What can hang from each mark:
z_60: z_572
z_954: z_398
z_572: z_60 z_916
z_398: z_50 z_412 z_954
z_50: z_398 z_916
z_412: z_398 z_515
z_515: z_482
z_916: z_50

Every row comes from one small tree of marks. Brackets hold a mark, then the marks that hang from it, in the order of their numbers. Every link used is in the known rows. Which tree was each row made from?
Known rows:
[z_398 [z_50 z_916] [z_412 [z_515 z_482]] z_954]: [-2.203 -0.577  4.638 -1.381 -1.916 -1.689  4.176  1.205  2.401 -0.079
 -2.482 -0.232 -1.867  1.082 -3.636  3.413  1.777]
[z_412 z_398]: [-0.851  1.502  3.618 -4.944 -1.172 -0.412  3.065 -0.088  0.823  0.343
 -1.686  1.220 -0.660  1.614  5.706  1.844  0.022]
[z_572 z_60 [z_916 z_50]]: [-4.702  1.419 -2.944 -0.480 -1.035  4.350 -1.699 -1.201  2.831  0.733
  0.323  0.294  2.189  2.155  4.308 -1.039 -2.618]
[z_954 [z_398 [z_50 z_916] z_412]]: [-0.004  0.868  0.968 -4.319 -2.491 -0.321  4.549 -0.005  0.007  0.037
  0.355  0.774 -0.110  0.668  0.216  2.991 -0.776]
[z_572 [z_916 z_50]]: [-3.139  0.892 -1.211 -1.658 -0.443  3.231 -0.596 -1.506  1.939 -0.188
 -0.493  0.681  1.329  2.179  2.865 -0.402 -1.776]
[z_60 [z_572 [z_916 z_50]]]: [-4.173  1.920 -0.740 -2.330 -1.308  4.996 -2.012 -1.345  3.273  0.133
 -0.590  0.559  2.002  2.930  5.021 -1.794 -2.205]
[z_60 [z_572 [z_916 [z_50 z_398]]]]: [-2.987  1.422 -2.601 -0.796 -2.061  5.236 -2.193 -1.134  2.335  0.703
 -2.158  1.260  1.208  2.114  3.515 -1.653 -2.517]
[z_916 [z_50 z_398]]: [-0.348  0.459 -1.591 -2.256 -1.146  2.239 -0.019 -0.485  1.235  0.853
 -2.568  1.460 -1.416  0.788  1.476  0.455 -1.744]
[z_50 [z_398 [z_412 [z_515 z_482]] z_954] z_916]: [-0.965  1.040  3.570  1.497 -2.526 -1.868  3.575  1.545  1.985  0.848
 -5.562  1.444 -2.778  0.786 -3.156  3.315  1.591]
[z_412 [z_398 [z_50 z_916] z_954] [z_515 z_482]]: [-3.222 -1.735  5.097 -2.925 -3.544 -1.612  4.260  0.824  1.521 -0.335
 -3.300 -0.498 -2.225  0.597  0.437  4.120  1.060]
[z_50 [z_398 z_954] z_916]: [-1.471  0.534 -0.548 -1.592 -1.967  0.007  1.935 -0.630  2.431  0.549
 -3.394  1.311 -0.197 -0.077  1.624  0.083 -1.267]
[z_572 z_60 [z_916 [z_50 [z_398 z_412 z_954]]]]: [-2.531 -0.808 -4.109  3.739 -1.608  3.334 -0.701  0.172  0.841  0.931
 -2.060  0.651  1.070  1.679 -1.407 -1.225 -0.625]
[z_954 [z_398 z_50 [z_412 [z_515 z_482]]]]: [ 0.648  0.953  6.124 -3.763 -2.354 -2.105  4.593  2.072  0.308  0.923
 -2.772  0.596 -3.046  1.256 -2.170  6.302  2.081]
[z_398 z_50 z_412 z_954]: [-0.069 -1.323  2.434 -3.488  0.149 -0.896  3.454  0.505  1.238 -0.074
 -0.577 -0.093 -0.245  1.303 -1.790  0.694  1.596]
[z_572 z_60 [z_916 [z_50 [z_398 z_412]]]]: [-2.299  1.073 -4.349  2.801 -1.414  3.948 -0.650 -0.207  0.734  1.136
 -0.851  1.346  1.147  2.078  0.269 -0.668 -1.616]
[z_412 z_515]: [-0.969  3.070  4.591 -3.721  1.094 -0.181  1.428  0.285  3.653  1.023
 -3.220  1.589 -1.630  1.448  3.031  2.142  0.092]
[z_572 z_60 [z_916 [z_50 z_398]]]: [-3.481  0.928 -4.842  1.119 -1.755  4.535 -1.788 -1.007  1.825  1.327
 -1.198  1.023  1.453  1.355  2.853 -0.889 -2.899]
[z_916 [z_50 [z_398 [z_412 z_515] z_954]]]: [ 0.657 -0.903  1.108  1.632  0.108  0.898  0.726  1.525  1.225  0.868
 -5.473  1.465 -3.476  1.297 -4.147  1.433  1.159]

Write each row's tree:
[-1.477 -0.593  2.953 -1.508  0.135 -0.588  3.434  0.637  2.552 -0.163
 -1.865  0.329 -1.149  0.976 -2.773  1.701  0.941]
[z_398 [z_50 z_916] [z_412 z_515] z_954]
[-0.550 -1.527 -1.378 -1.344 -1.322  1.670 -0.137 -0.087  1.421  0.636
 -3.822  0.775 -1.468  0.515 -0.156 -0.098 -0.827]
[z_916 [z_50 [z_398 z_954]]]
[-3.252 -0.508 -2.387  0.250 -2.289  4.522 -2.246 -0.759  2.485  0.424
 -3.484  0.571  1.062  1.826  1.936 -2.227 -1.589]
[z_60 [z_572 [z_916 [z_50 [z_398 z_954]]]]]
[-1.454 -0.973  1.075 -2.713 -0.943 -0.475  3.710 -0.168  1.715 -0.542
  0.089 -0.045  0.424  0.862 -1.449  0.439  0.266]
[z_398 [z_50 z_916] z_412 z_954]
[-2.664 -1.043  0.482 -4.341 -1.325  0.154  2.577 -0.972  2.766 -0.402
 -0.342 -0.345  0.712  0.190  1.160  0.213 -1.063]
[z_398 [z_50 z_916] z_954]
[-2.228  0.240  3.128 -4.008 -1.381  0.214  3.571 -0.083  1.520 -0.207
 -1.471  0.721 -1.418  0.828  2.932  3.054 -0.769]
[z_412 [z_398 [z_50 z_916]] z_515]
[-2.510 -0.376 -2.124  5.012 -0.598  3.116 -1.024  1.007  1.721  1.260
 -4.068  1.033 -0.602  1.843 -2.701  0.035 -0.036]
[z_572 z_60 [z_916 [z_50 [z_398 [z_412 z_515] z_954]]]]
[-0.773 -0.913  6.172 -2.098 -0.794 -2.148  3.864  1.901  1.928  0.339
 -3.137 -0.292 -2.573  1.451 -3.898  3.735  3.165]
[z_398 z_50 [z_412 [z_515 z_482]] z_954]
[-0.007  2.959  1.674  0.356 -0.333 -0.019  2.798  0.626  2.034  1.020
 -3.691  2.648 -1.979  0.986 -0.656  2.175 -0.277]
[z_50 [z_398 [z_412 z_515]] z_916]
[-1.205  1.381  2.663 -2.456  0.302  0.038  3.501  0.289  2.412  0.078
 -0.600  0.961 -1.033  1.306 -1.102  2.319 -0.027]
[z_398 [z_50 z_916] [z_412 z_515]]
[-1.854 -1.994  6.527 -3.717 -2.476 -1.942  3.892  1.523  1.099  0.078
 -3.987 -0.562 -2.934  1.012  0.071  4.445  2.376]
[z_412 [z_398 z_50 z_954] [z_515 z_482]]
[-1.964  1.315  4.366 -2.292 -1.745 -1.085  4.242  0.832  2.220  0.153
 -1.162  0.451 -1.686  1.378 -1.940  3.971  0.835]
[z_398 [z_50 z_916] [z_412 [z_515 z_482]]]
[-0.476  3.048  6.822 -1.887 -0.461 -1.863  3.418  1.669  2.355  1.004
 -3.359  1.322 -2.562  2.255 -0.397  4.066  2.309]
[z_398 [z_412 [z_515 z_482]]]
[ 1.326  0.605  2.459 -5.235 -1.372 -0.774  4.197  0.701 -0.424  0.451
 -0.211  0.751 -0.725  1.084 -0.096  3.321  0.562]
[z_954 [z_398 z_50 z_412]]
[-0.078  1.305  2.931 -3.095 -1.476 -0.591  4.198  0.806  0.864  0.435
 -1.633  1.177 -1.637  0.804 -1.036  4.258 -0.097]
[z_954 [z_398 [z_50 z_916] [z_412 z_515]]]
[-0.720  1.288  4.576 -2.997 -3.475 -1.649  4.915  1.353  0.698  0.502
 -2.188  0.648 -2.316  0.836 -1.888  6.030  0.731]
[z_954 [z_398 [z_50 z_916] [z_412 [z_515 z_482]]]]
[ 0.630 -1.375 -0.881  0.424 -0.936  1.100  1.024  0.706  0.256  0.494
 -3.391  1.084 -1.884  1.184 -2.859  0.134  0.470]
[z_916 [z_50 [z_398 z_412 z_954]]]
[-1.237  0.740  0.431 -6.034 -2.956  0.162  3.387 -0.810  1.128  0.158
 -0.039  0.515  0.274 -0.010  2.877  2.755 -2.043]
[z_954 [z_398 [z_50 z_916]]]
[-0.248  1.108  1.872  1.286 -0.512 -0.721  2.810  0.989  2.140  0.734
 -5.079  2.001 -2.115  0.680 -2.290  1.616  0.719]
[z_50 [z_398 [z_412 z_515] z_954] z_916]
[-1.023 -1.001 -0.480  3.921  0.020  2.135  0.032  0.688  0.888  0.359
 -4.867  1.422 -1.456  1.892 -4.102  0.691  0.845]
[z_572 [z_916 [z_50 [z_398 [z_412 z_515] z_954]]]]
[-2.021  0.105 -0.055  3.130 -0.851  3.856 -1.351  0.896  2.288  0.638
 -5.033  1.250 -0.823  2.641 -2.138 -0.650  0.376]
[z_60 [z_572 [z_916 [z_50 [z_398 [z_412 z_515] z_954]]]]]
[-0.745  2.968  3.439  0.467 -2.391 -1.206  3.559  1.159  1.881  1.098
 -4.244  2.129 -2.684  1.104 -1.478  3.889  0.626]
[z_50 [z_398 [z_412 [z_515 z_482]]] z_916]
[-2.025 -0.343 -1.850  1.867 -1.880  4.072 -0.985  0.080  1.399  0.315
 -3.059  0.877  0.732  2.580 -0.673 -1.959 -0.261]
[z_60 [z_572 [z_916 [z_50 [z_398 z_412 z_954]]]]]
